Each row was made from one path, in order. Every step used is in the known rows, and no mark comes twice. Write each row's path.
(in the rows, 128 means zero)
Known rows
x l c f: [123 112  77 140 143 166 155 171 130 131 126 123  82 101 174  67 111  92
  99 149  98 110 147 116 126 122 136 111 156 124 141 133 154 156  94]
c g p h a k: [145 163 108 131 167 123 174 219 124 152 122 129 128  57 163  98 136  84
  78 162 123 139  89 133 107 101 153 170  69  77 140 149 103 184 125]
m a: [151 137 103 132 134 120 155 140 148 148 129  97 137 118 140 123 143 113
 100 148 140 144 136 109 118 122 136 145 103 107 152 116 107 152 131]
c h p: [143 132 100 117 125 163 125 163 151 145 150 102 151 145 138 102 141  79
 115 100 118 100 148 100 107 111 143 150 145 116 161 126 117 191 133]
m x d a: [149 156 118 143 159 115 140 171 117 115 127 115 109  98 156 132 153 122
  87 116 100 126 137 141  98 143 134 114 122 115 135  87 120 146 126]
h a: [135 144 120 106 130 124 171 149 137 143 132 114 137 121 134 123 144 114
 105 156 125 142 120 126 119 133 136 136 111 110 144 134 108 160 133]
x d a g p h: [173 164  85 145 159  96 100 243 110 155 103 131 138  71 148 127 167  81
  90 120 132 186 101 134 129 120 185 110  79  98  96  97 132 166 129]
g a d x l c: [119 126  84 148 172 172 204 210 103 136 117 153 127 104 148  56 131  43
 107 148  87 106 121 113 175  99 117 126 135  69 105 111 167 204  97]
d a g p h c: [146 158  79 146 167 100  92 252 106 171 108 135 114  86 129 147 152  88
 102 142 118 142 111 124 131  96 165 113  84  80  92  85 113 167 107]
x l c g p: [131 149  93 141 172 115 181 188 112 140 117 129 107  85 176  89 100  80
  75 152  77 130 137 122 123 119 156 141 145 120 138 134 148 174 109]
x d a g: [162 138  96 120 149 105 118 201  99 138 107 108 129 107 136 131 167 104
  94 121 137 175 107 129 120 130 163 110  90 111 117 100 119 148 134]
h a d: [130 136 106 112 136 145 193 155 117 137 132 134 144 120 132 106 148  83
 111 159 123 156 126 115 152 134 124 127 114  89 139 107 103 176 126]
p h: [143 129  98 152 115 159 128 170 149 145 136 117 121 112 145 114 147  76
 106 132 137 134 137 113 129 117 151 140 116 109 142 138 131 174 116]
m x d a g c: [146 151  88 160 162 110 107 234  85 134  99 118  67  93 145 138 153 109
 102 124 129 134 124 137  93 127 122 100 113  92 111  62 121 134 125]
g p h a: [146 172 112 130 148 116 151 195 148 158 130 134 144  83 141 119 143  93
 101 156 122 139 116 129 129 129 156 140  99  98 121 129 120 178 129]
h p g: [154 123  88 115 115 155 122 185 125 171 136 104 133 126 135 136 137  90
 101 139 154 142 123  90 114 134 155 139 134 136 134 120 113 161 142]
m x: [120 146 108 143 124 148 132 149 146 118 133 117  85 118 145 107 114 116
 101 135 125 110 134 117 115 145 117 132 147 112 142  99 117 161 114]
p h c g a d: [144 107  65 169 178 152 192 201 114 173 130 132 129  96 151 122 169  32
 114 142 128 120 156 133 137  76 135 158  96  47 153 117 120 181 109]
k a: [129  99  91 131 130 119 117 156 165 109 131 135 111 121 142 103 152  95
 101 148 115 147 110 106 133 139 130 151 110 130 139 112 120 174 128]
p g a: [147 112  85 128 129 124 145 197 136 148 112 112 117 115 116 132 148  74
 106 151 167 149 110 119 135 124 153 136  70 108 129 114 122 161 127]
d a: [149 139 115 121 139 116 145 155 129 126 121 117 133 113 132 136 159 101
  97 141 112 136 123 118 132 126 145 120  99 126 135 109 122 161 104]
m a d: [146 130  90 136 139 140 177 143 133 143 133 117 144 118 138 101 148  82
 110 152 141 163 144 100 150 117 124 134 107  88 153  92 105 167 123]
x d a: [166 138 123 118 146 101 148 160 117 129 117 113 145 100 147 132 169 105
  94 125 107 147 125 134 115 136 158 116 101 126 135 109 122 146 132]
x d: [154 132 118 117 123 123 150 144 136 134 130 114 129 115 147 108 145 103
 102 120 119 144 131 124 108 143 151 128 128 126 142 122 112 149 146]
g a d x l: [130 132  92 143 168 168 201 205 117 137 132 164 149 109 140  62 144  32
 117 134 117 103 104  98 195 105 123 121 116  86 100 107 146 204 115]
d x l c g: [122 145 106 159 172 161 194 197 112 147 127 114 106  96 159  80 110  75
  81 137  70 111 131 112 129 101 135 157 156 107 128 172 167 183 105]
p h a d x: [133 156 105 152 147 179 188 205 130 159 143 137 146  96 128  94 153  58
 109 142 117 143 118 113 166 104 121 147 113  62 115 139 138 200 114]
g c: [134 123 102 135 118 131 140 162 133 144 119 131  89 119 135 122 137  85
 121 151 123 106 135 114 118 123 119 126 123 114 139 106 117 153 113]
h p: [150 127 102 107 122 147 137 151 136 155 141 110 147 128 153 109 146 102
 100 136 127 113 131 100 110 138 139 136 153 134 147 119 116 168 133]
h p g a: [160 111  78 115 135 137 136 205 125 170 122 107 142 120 135 132 157  81
 104 144 168 131 116 106 119 127 156 137  98 116 131 107 123 167 144]
k a d x: [120 111  89 149 146 151 152 182 152 115 137 164 120 111 127  60 153  57
 105 144  96 151 106  92 178 124 101 148 117 102 115 109 144 204 109]
f c: [128 110 108 125 130 139 140 154 143 136 125  96  96 123 129 133 128  92
 110 145 107 148 146 126 112 148 139 120 152 114 160 122 116 142 119]
k a g c l: [ 96  82  63 166 133 104  97 241 115 119 110 127  82 129 137 108 126  58
 128 152 150 109 107 102 118 112 110 125 113 119 129  80 134 169 122]
m x d: [138 148 114 140 132 130 137 155 136 124 136 113  94 108 157 107 126 115
  94 116 115 117 136 131  96 152 129 127 153 115 140 100 117 147 141]

Write each row's path
[149 122  75 134 151 172 167 230 114 178 126 136 153 111 120  94 157  46
 109 139 149 136 110  90 160 110 126 136 105  87 103 106 138 198 123]
h p g a d x
[125 109  83 134 127 155 141 148 150 130 121 108  73  95 155  66 126 107
  98 160 104 121 157 129 112 131 121 124 137 117 154 133 153 150  85]
l c f
[134 129  95 138 151 156 189 180 135 143 125 149 142 105 121  70 154  55
 116 140 121 117 115 113 180 114 108 128  98  75 111 108 146 200  98]
g a d x
[104 111  77 161 168 168 169 209 117 107 131 164 106 105 156  50 130  49
 103 149  61 140 120  92 177 107 109 144 153  91 108 110 161 208 108]
k a d x l c
[140 104  88 120 128 141 137 213 122 133 102 122 101 104 124 110 144  76
 105 160 171 137  79 117 125 109 147 142  48  89 130 109  98 170 126]
p g a k
[101 114 106 142 130 118 148 172 120 141 137 110 121 144 133 128 112  91
 129 143 116  47 143 116 109 115 124 118 147 120 153 106 109 155 119]
h c l
[120 165  93 121 152 115 126 223 117 141 105 109 110 112 114  95 117  96
 103 139  99 166 123 146 115 112 149 141 102  66 123 112 130 186 118]
l c h a g p
[125 133 106 130 132 150 143 245 109 142 115 112  78 116 104 129 127  68
 130 145 135 123 106 126  95  81 131 154  62  70 144 121  81 171 134]
p g c h a k
[137 151  86 115 125 111 106 194 132 150 109 134 113 109 126  98 120  96
  97 145 146 160  98 108 144 144 151 115 106 114 104  97 116 173 115]
a g p
[112 143 117 138 165 170 193 201 132 145 146 105 123 121  96 104 139  51
 128 121  76 147 145 129 147 108 115 143 143  51 140 132 129 190 117]
f c h a d x
[144 152 122 135 160 128 134 189 104  98 118 119  95  86 163 103 148 123
  85 126 104 119 102 137  90 130 131 121  97  96 131  81  96 150 126]
m x d a k
[139 129  92 163 151 142 154 182 132 170 142 110 106 104 149 142 141  75
 101 133 113 113 153 126 101  87 151 166 122  84 159 151 115 160 118]
p h c g
[147 135  92 123 142 122 117 195 112 136 104 109 118 120 124 131 155  99
  98 139 147 165 104 116 141 119 152 111  84 108 117  96 125 160 106]
d a g
[114 124  74 157 160 199 189 196 122 139 136 147  91  89 160  31 110  57
 103 144  77 112 142  98 173 109 107 105 168  92 112 130 177 187  78]
a d x l c f
[138 109  82 125 141 145 182 161 129 129 120 143 140 118 136  88 156  56
 117 148 143 137 127 118 167 121 124 123  94  85 136  88 123 183 108]
g a d
[140 127  90 152 174 150 219 184 127 149 123 133 139  95 132  73 158  40
 100 142 120 128 121 115 169 104 112 150  92  73 129 134 153 202  96]
c g a d x
[138 122  59 156 138 157 122 252 129 177 115 119  64  79 143 102 152  71
 120 159 163 132 126 131 113  97 125 120  92  73 122 126 137 147 110]
p h a g c f
[132 134  94 154 190 145 206 212 112 149 116 114 119  90 161  74 133  62
  84 142  82  99 121 125 131  92 134 157 123  88 126 161 181 186 105]
d x l c g a
[163 136 125 110 147 119 146 180 102 117 111 120 128  88 152 107 165 109
  91 132 111 133  93 130 104 118 152 121  76 109 135 105  98 155 129]
x d a k
[117 168  89 163 183 129 169 192 115 125 126 130  75  81 182  90  82  98
  70 149  72 114 143 127 109 130 137 140 170 110 132 112 148 174 107]
m x l c g p
[108 144  94 157 145 164 146 178 112 112 129 118  73 119 170  91  93 107
  93 138  88 101 144 118 111 129 127 130 182 109 137 103 137 163 114]
m x l c
[141 150  74 144 129 135  94 223 139 157 113 135 115  93 136 105 126  73
 100 136 157 169 102 111 145 124 163 124 102  95  99 110 129 181 114]
a g p h
[128 109  87 129 137 143 138 155 152 157 139 123  81 107 141  98 136 106
 116 149 110  86 149 122 115 118 124 116 131 112 150 121 110 141 104]
h c f
[135  96  96 123 168 135 181 191 120 133 107  96  90  89 148 112 146  71
  93 159 120 132 107 145  96 109 136 151  88  74 173 132 107 154 110]
f c g a k
[129 122  86 155 175 153 219 190 109 143 109 123 121  88 141  66 147  52
  87 152  88 130 142 129 150  96 106 158 109  58 135 135 174 196  83]
l c g a d x
[123  96  68 133 132 124  91 194 146 120 117 128  95 126 131  97 148  89
 102 142 146 178  95  99 139 130 134 145 100 116 121  99 119 175 130]
k a g
[126 112  87 155 187 150 217 202 124 155 120 114 112  91 129  98 152  36
 105 147  98 143 140 131 150 114 110 146 121  62 142 134 155 177  95]
f c g a d x
[128 138 101 139 133 133 148 227 122 155 124 104  93 128  99 152 134  67
 132 136 135 139 138 124 106  94 141 149  91  89 140 122 102 164 137]
p g c h a
[146 152  97 144 128 129 122 182 157 151 128 141 127  88 146 106 130  79
 101 140 124 137 124 115 140 130 162 133 111 112 119 121 132 183 113]
g p h
[134 169  98 105 140  99 134 205 123 157 108 130 127 100 121 110 130 111
  95 161 143 169  85 125 134 141 149 120  93  97 105 106 108 169 129]
h a g p
[131 121 101 140 141 135 173 144 121 138 116  94 100 108 152 107 124  95
  80 150  97 140 158 130 104 116 133 164 135 107 167 152 146 161 102]
l c g
[135 131  93 151 131 149 126 177 137 167 141 119 109 116 142 136 144  84
 122 135 115  98 147 117 111  99 147 146 132  88 137 131 105 158 124]
p h c
[128 124  94 144 158 144 184 170 104 136 119 107 103 107 175 104 109  79
  83 143  89 129 144 115 116 106 149 152 152 116 156 151 143 169 114]
x l c g
[143 134 118 113 141 132 140 173 115 111 114 122 116 103 141 110 152 107
  93 148 113 121  88 116 124 107 137 127  72 106 138 106  96 169 102]
d a k
[138  99  91 135 170 119 182 173 136 149 113  87 102 102 143 135 152  64
 100 150 117 144 145 146 106 125 144 149 113  94 172 138 134 147 113]
f c g a
[142 110  87 131 134 168 109 217 132 162 140  73 109 143 114 152 128  64
 122 109 120 154 162 110  95 121 162 143 156 109 163 124 114 159 143]
f c h p g
[132 104  92 127 161 137 181 179 104 126  93 104  96  87 162  76 140  85
  78 166 108 119 112 141  96  93 128 169  76  68 164 139 133 174 100]
l c g a k
[128 126 103 148 119 144 131 175 147 135 127 118  91 134 122 117 130  59
 137 115 112  97 152 119 114  95 122 140 119  98 151 116 117 174 111]
g c h
[140 120  84 132 124 170 116 203 120 154 132  81 113 139 129 117 122  80
 110 118 113 137 165 109  91 103 153 158 144 105 153 126 133 181 129]
l c h p g
[114 136  94 151 150 185 192 195 101 132 131 147 117 112 147  61 113  55
 102 140  74 119 132  94 172 109 118 123 170  90 111 121 155 196 101]
a d x l c
[141 123  78 135 127 162  96 225 114 166 124 102 108 145 131 109 138  62
 126 106 141 107 135  98 100  95 130 137 135  92 137  97 114 180 132]
a g c h p
[117 155 109 151 150 163 193 211 122 149 136 138 122 119 100  92 146  44
 137 128  89 105 139 115 149  83  96 142 114  55 125 116 128 199 108]
g c h a d x
[100 161 110 153 168 163 164 202 114 112 139 103  96 127 155  97 100  98
 107 119  72  97 152 135  95 106 129 147 164  77 153 121 129 179 127]
m x l c h a
[146 100  76 129 150 151 122 231 134 165 125  80 122 134 116 147 151  48
 127 113 136 138 151 126  97 113 162 141 122  90 160 113 120 167 143]
f c h p g a
[148 162  88 147 173 129 202 199 122 162 134 143 147  70 154 105 146  51
  89 160 119 174 132 127 150 112 146 153  98  76 138 129 127 195 117]
c g p h a d
[134 112  77 159 136 162 122 187 156 168 144 124  85  92 149 101 140  85
 118 139 119  92 156 121 116 103 135 127 128  95 144 133 124 148 104]
p h c f
